What can hang from each mark:
q953: q116 q572
q400: q116 q687
q186: q116
q116: q186 q400 q652 q953
q572: q953
q768: q652
q652: q116 q768

Known rows, with every way that one mark hangs from another:
q186{q116{q652 q953}}: 0.909,1.236,-1.044,0.619,-0.142,0.710,-1.264,-0.796,0.457,-0.691,-0.835,0.256,0.778,1.401,-0.168,1.541,-0.460,0.796,-2.188,0.781,-0.460,0.717,1.011
q116{q652}: 0.346,0.777,-0.192,-0.143,-0.342,-0.398,0.043,-0.947,0.797,0.270,-0.051,-0.705,0.231,0.129,-0.020,0.575,0.319,-1.013,-0.979,-0.259,1.009,0.147,1.144
q400{q116{q186} q687}: 1.699,0.921,1.907,0.113,0.085,0.708,-0.515,1.490,-1.039,-0.937,-0.801,0.735,2.774,-0.880,-0.584,1.077,-0.169,1.836,-2.710,0.410,-1.481,-1.551,-0.616
q768{q652{q116{q186}}}: -1.803,1.887,2.722,1.417,-0.108,-1.745,0.473,-1.746,0.437,-0.544,1.497,1.933,1.160,-1.569,-0.363,0.534,-1.785,3.564,0.562,0.604,-0.030,-0.600,-0.034
q400{q116 q687}: 1.686,0.535,1.148,-1.156,0.376,1.356,-0.074,1.502,-0.380,-0.883,-0.725,-0.180,1.630,0.618,-0.465,0.943,0.875,0.123,-2.694,-0.148,-0.770,-0.796,-0.241
q186{q116{q400 q652{q768}}}: 0.757,0.950,-0.490,0.549,1.014,1.612,-0.533,-0.622,-0.351,-0.473,0.315,0.486,0.920,1.648,0.858,1.669,0.310,1.888,-1.937,-0.651,-0.400,0.181,0.943
q953{q116{q186 q652} q572}: 0.798,1.136,0.723,1.358,-0.549,-2.100,0.414,-1.316,-1.169,-0.900,-0.536,-0.116,2.088,-0.211,1.285,0.407,-0.024,-0.028,-1.110,0.861,-1.017,-0.839,-0.100
q652{q116{q186} q768}: -0.482,1.059,0.698,0.389,0.954,0.512,1.496,-1.281,-0.342,0.376,1.319,1.586,1.018,-0.589,0.034,0.830,-1.569,3.541,-0.814,-0.565,-1.224,0.913,-0.139
q186{q116{q400{q687} q953}}: 1.818,1.390,1.005,2.539,0.220,1.954,-1.330,0.924,-0.382,-1.457,-1.022,1.080,1.487,1.415,-0.866,2.538,0.673,3.670,-2.579,-0.252,-1.770,-1.105,-0.158
q572{q953{q116{q186 q652{q768}}}}: 1.090,1.172,-0.132,-0.186,0.677,-0.073,1.084,-0.166,-0.680,0.425,0.343,0.889,2.690,-0.367,1.560,-0.186,-0.899,0.502,-0.574,-0.334,0.057,0.366,0.236
q400{q116{q953} q687}: 2.130,1.438,0.194,0.199,-0.222,1.382,-0.990,1.389,0.540,-0.924,-0.480,-0.066,1.892,0.375,-0.875,1.884,1.831,0.972,-3.488,0.065,-1.337,-0.275,-0.152
q186{q116{q400 q652{q768} q953}}: 1.243,1.839,-1.465,2.163,0.248,1.422,-1.467,-0.839,0.533,-0.504,0.625,0.625,1.229,1.404,0.458,2.572,1.335,2.670,-2.676,-0.520,-1.054,0.667,1.043
q572{q953}: -0.164,-0.118,0.464,-1.186,0.382,0.320,1.346,0.699,-0.444,0.670,-0.548,0.836,0.899,-0.148,0.103,-1.385,-1.708,-0.295,0.863,-0.348,0.678,0.578,-0.331
q768{q652}: -1.373,1.015,1.462,0.442,-0.302,-1.231,-0.483,-0.007,0.941,-0.319,1.013,0.258,0.143,-0.659,0.295,-0.405,0.490,0.269,1.110,0.173,1.084,-0.694,0.089
q186{q116{q400{q687}}}: 1.345,0.492,2.006,1.086,0.961,2.061,-0.378,1.040,-1.331,-1.322,-1.194,1.008,1.103,1.603,-0.441,1.533,-0.218,2.850,-1.727,-0.435,-1.132,-1.574,-0.164
q652{q116{q186 q400 q953} q768}: 0.348,2.351,-0.145,3.910,-0.093,0.386,-0.152,-1.780,0.324,-0.171,2.093,2.263,1.735,-1.101,-0.455,2.867,0.281,6.051,-1.894,-0.742,-2.288,0.257,-0.164
q768{q652{q116{q186 q400 q953}}}: -0.947,3.260,1.987,5.065,-1.170,-1.752,-1.074,-2.129,1.247,-1.059,2.207,2.465,1.971,-2.073,-0.812,2.618,0.138,6.048,-0.396,0.320,-1.086,-1.240,-0.068
q768{q652{q116{q186 q953{q572}}}}: -1.608,2.812,2.327,2.711,-0.946,-2.485,0.731,-2.096,0.624,-0.835,1.301,1.788,1.907,-1.687,-0.081,0.505,-1.037,3.878,-0.218,0.745,-1.083,0.103,-0.770
q186{q116{q400 q652 q953{q572}}}: 0.766,1.679,-0.184,2.342,-0.455,-0.181,-0.679,-1.405,-0.348,-1.351,-0.747,0.414,1.574,1.428,0.418,1.802,0.451,1.917,-2.473,0.390,-1.365,-0.086,0.331
q116{q652 q953}: 0.906,1.718,-1.186,1.434,-1.074,-0.461,-0.917,-1.095,1.726,0.067,0.133,-0.596,0.574,-0.011,-0.296,1.421,1.249,-0.202,-1.826,-0.111,0.452,0.451,1.166
q400{q116}: 0.744,-0.058,-0.464,-1.072,0.215,0.452,-0.643,0.447,-0.473,-0.741,0.039,0.111,1.122,0.203,0.209,0.560,0.435,-0.098,-1.659,0.774,-0.771,0.054,-0.205
q572{q953{q116{q400 q652{q768}}}}: 1.438,1.124,-0.631,0.409,0.753,0.578,0.903,-0.536,-0.017,0.216,0.906,0.342,1.899,0.849,1.443,0.685,1.075,0.407,-0.965,-1.251,0.142,-0.014,0.605
q953{q116}: 0.904,-0.204,-0.566,0.434,0.297,-0.328,-0.393,-0.128,-0.555,-0.778,0.117,-0.113,0.288,0.919,0.721,0.631,0.884,-0.135,-0.236,0.669,-0.974,-0.534,-0.188
q572{q953{q116{q400{q687}}}}: 2.092,0.640,1.815,0.916,0.591,1.032,1.072,1.208,-0.909,-0.734,-0.661,0.802,2.013,0.860,0.112,0.679,0.507,1.467,-0.815,-1.036,-0.607,-1.786,-0.583

Rows:
2.355,1.450,1.711,0.708,0.181,0.589,1.100,0.252,-0.137,-0.545,-0.717,0.127,2.381,1.072,0.122,1.144,0.759,0.421,-1.726,-1.374,0.301,-1.691,0.632 => q572{q953{q116{q400{q687} q652}}}
0.317,2.179,0.456,4.519,-0.922,-0.476,-0.530,-2.037,0.253,-0.795,1.184,2.196,1.809,-1.272,-1.204,3.016,-0.411,5.741,-1.410,0.062,-2.157,-0.624,-0.137 => q652{q116{q186 q400 q953}}
0.362,1.451,-0.026,0.640,-0.001,-0.291,0.020,-0.589,0.283,0.724,0.692,0.322,1.545,-1.114,0.686,0.593,-0.014,0.867,-1.181,-0.629,0.108,0.259,0.651 => q116{q186 q652{q768}}
0.428,2.213,0.280,2.448,-1.641,-1.849,-0.087,-1.279,0.331,-0.196,-0.402,0.227,2.136,-1.294,0.162,0.714,0.078,0.918,-1.623,0.379,-0.780,0.033,0.067 => q116{q186 q652 q953{q572}}
-0.163,1.320,1.496,3.026,-0.103,-0.407,0.405,-2.063,-0.656,-0.633,0.949,2.096,1.416,-1.090,-0.863,2.044,-1.339,4.944,-0.755,-0.018,-1.633,-1.021,-0.118 => q652{q116{q186 q400}}
2.123,3.135,1.508,4.636,-1.612,-0.349,-1.206,-0.343,1.053,-0.570,-0.136,0.579,2.692,-1.265,-1.107,3.079,1.622,3.474,-3.002,-1.025,-0.727,-2.122,0.575 => q116{q186 q400{q687} q652 q953}
1.576,1.678,-0.254,3.038,-0.122,-0.585,-0.965,-1.193,-0.350,-0.590,1.264,0.474,2.242,-0.454,1.249,2.319,1.723,2.436,-1.646,-0.392,-1.199,-1.297,0.542 => q953{q116{q186 q400 q652{q768}}}
1.241,0.899,-1.322,-0.313,0.644,0.222,0.121,-0.759,0.429,-0.097,0.879,-0.920,0.511,1.190,1.438,1.006,1.938,-1.018,-1.439,-0.434,-0.118,0.495,1.054 => q953{q116{q652{q768}}}
1.994,1.363,0.904,-1.336,0.144,1.002,-0.060,0.495,0.503,-0.685,-0.831,-0.835,1.883,0.837,-0.296,1.458,1.218,-0.868,-3.766,-0.406,0.213,-0.673,1.005 => q400{q116{q652} q687}
2.099,2.543,0.777,3.155,-1.150,0.324,-0.854,-0.391,1.731,-0.424,-0.112,-0.471,1.544,0.093,-1.008,2.955,2.560,1.704,-3.014,-1.423,-0.043,-1.350,1.144 => q116{q400{q687} q652 q953}
1.192,1.642,-1.080,-0.095,-0.943,-0.743,-0.424,-0.981,0.491,-0.833,-0.350,-0.666,2.115,0.432,0.370,1.189,1.481,-0.713,-3.489,0.681,-0.856,0.784,0.397 => q400{q116{q652 q953{q572}}}
2.049,1.163,2.603,2.300,0.086,0.330,0.723,1.280,-1.739,-0.710,-0.820,1.820,3.365,-0.732,0.060,0.747,-0.531,3.178,-0.678,-0.527,-1.270,-2.478,-1.019 => q572{q953{q116{q186 q400{q687}}}}
2.589,2.818,0.813,1.558,-1.142,0.197,-1.310,0.473,0.611,-0.851,-0.726,0.247,3.440,-0.763,-0.877,2.554,1.108,1.690,-4.322,0.145,-0.993,-1.023,0.524 => q400{q116{q186 q652 q953} q687}
0.911,0.620,1.169,3.476,-0.448,-1.783,-0.217,-0.786,-2.087,-1.503,0.059,1.026,2.242,-0.692,1.080,0.990,0.634,2.702,-0.277,0.756,-2.541,-1.912,-1.272 => q953{q116{q186 q400} q572}
0.970,1.524,-1.838,0.069,0.536,1.616,-0.909,-0.513,0.647,-0.005,0.150,0.178,0.867,1.629,0.617,1.559,0.342,0.979,-2.529,-0.097,-0.443,1.749,1.130 => q186{q116{q652{q768} q953}}
0.765,0.840,-0.707,-0.598,0.593,-0.498,1.271,-1.003,-0.229,-0.232,0.403,-1.177,0.817,1.402,2.015,0.133,1.649,-1.429,-1.591,-0.399,-0.501,0.752,0.303 => q953{q116{q652{q768}} q572}
-0.124,1.076,0.182,0.967,1.089,1.163,1.279,-1.725,0.109,0.069,1.988,1.006,0.197,0.567,-0.069,1.716,0.263,3.468,-1.195,-1.391,-0.936,0.665,0.245 => q652{q116{q400} q768}
1.619,2.394,-1.541,1.136,-0.501,0.123,-1.565,-0.370,0.743,-0.036,0.917,0.455,2.906,-0.972,0.488,2.077,1.447,1.802,-3.525,0.251,-1.203,0.700,0.591 => q400{q116{q186 q652{q768} q953}}
1.843,1.417,0.759,-0.041,-0.374,0.679,0.281,1.055,-0.109,-1.187,-0.973,-0.235,2.214,0.610,-0.255,1.001,1.753,0.473,-3.541,0.041,-1.782,-0.131,-0.860 => q400{q116{q953{q572}} q687}
1.225,1.678,-0.761,2.589,-0.545,0.529,-1.891,-1.011,0.372,-1.183,-0.284,0.666,1.329,1.263,-0.222,2.635,0.500,2.461,-2.380,0.448,-0.941,-0.207,1.019 => q186{q116{q400 q652 q953}}
0.158,1.446,0.453,2.721,-1.307,-1.450,-0.101,-0.393,-0.523,-0.341,-0.320,0.909,1.888,-1.506,0.182,0.151,-0.204,2.015,-0.700,0.679,-1.752,0.006,-1.167 => q116{q186 q953{q572}}
1.087,1.520,0.991,3.302,-0.886,-2.183,-0.098,-1.567,-1.310,-1.305,-0.089,0.359,2.419,-0.386,1.186,1.417,0.905,1.598,-1.268,0.511,-1.526,-1.965,-0.125 => q953{q116{q186 q400 q652} q572}
0.758,0.188,0.777,0.452,0.224,-0.545,0.611,0.431,-1.601,-0.197,-0.514,1.693,2.455,-0.847,0.705,-0.700,-1.921,1.249,0.680,0.869,-0.894,-0.658,-0.953 => q572{q953{q116{q186}}}
0.326,0.549,-0.750,-1.556,1.290,1.589,0.098,-0.256,-0.226,-0.094,-0.163,-0.049,0.569,1.864,0.960,0.485,-0.666,0.170,-1.709,-0.172,0.156,1.220,1.031 => q186{q116{q652{q768}}}
1.132,0.569,1.024,2.479,-0.066,-0.671,0.039,0.239,-1.717,-0.658,-0.060,2.191,2.776,-0.953,0.647,0.424,-0.996,2.862,0.508,0.273,-1.392,-1.684,-1.021 => q572{q953{q116{q186 q400}}}
1.581,1.825,-2.358,-0.334,-0.055,0.838,-1.205,-0.404,1.427,-0.109,1.078,-0.584,1.694,0.487,0.441,1.858,2.434,-0.015,-3.723,-0.265,-0.555,1.418,0.982 => q400{q116{q652{q768} q953}}
1.285,1.438,2.674,3.253,-0.537,0.039,-0.382,0.723,-0.718,-0.684,-0.328,1.112,2.133,-1.345,-0.749,1.675,0.422,3.493,-1.155,-0.832,-1.106,-2.675,-0.475 => q116{q186 q400{q687}}
2.024,1.856,1.661,-0.019,-0.310,0.254,-0.383,0.499,-0.241,-0.769,-0.983,0.083,3.107,-0.647,-0.544,1.717,0.210,0.833,-3.682,0.131,-0.437,-1.468,0.528 => q400{q116{q186 q652} q687}
0.415,1.237,-0.147,3.227,-1.121,-0.780,-0.225,-0.707,0.120,-0.651,0.257,0.277,1.086,-0.228,0.108,1.234,1.705,1.945,-0.966,-0.225,-1.510,-0.379,-0.789 => q116{q400 q953{q572}}
0.900,1.842,-1.836,0.837,-0.329,0.474,-0.503,-0.772,1.868,0.646,1.034,-0.753,0.606,0.172,0.426,1.382,1.937,0.055,-2.106,-0.941,0.197,1.418,1.269 => q116{q652{q768} q953}
1.826,1.220,2.811,3.312,-0.288,-0.806,0.511,0.371,-1.983,-1.646,-0.696,0.690,2.687,-0.225,0.556,1.357,1.115,2.866,-1.517,-0.062,-2.441,-2.884,-1.246 => q953{q116{q186 q400{q687}} q572}
0.833,2.173,-0.446,2.774,-1.487,-1.268,-1.259,-1.044,0.985,0.054,0.081,0.441,1.845,-1.524,-0.396,1.614,0.284,1.556,-1.613,0.355,-0.295,-0.220,0.790 => q116{q186 q652 q953}
0.930,1.726,0.060,4.957,-1.392,-0.854,-1.930,-0.508,0.057,-0.587,0.564,1.579,2.074,-1.942,-0.590,2.145,0.843,4.180,-0.807,0.132,-1.809,-1.429,-0.413 => q116{q186 q400 q953}
1.204,2.806,-0.840,4.157,-1.089,-0.342,-1.471,-1.224,1.064,0.193,1.436,0.701,2.353,-1.566,0.223,2.680,1.900,3.294,-2.130,-0.942,-0.993,-0.464,0.713 => q116{q186 q400 q652{q768} q953}
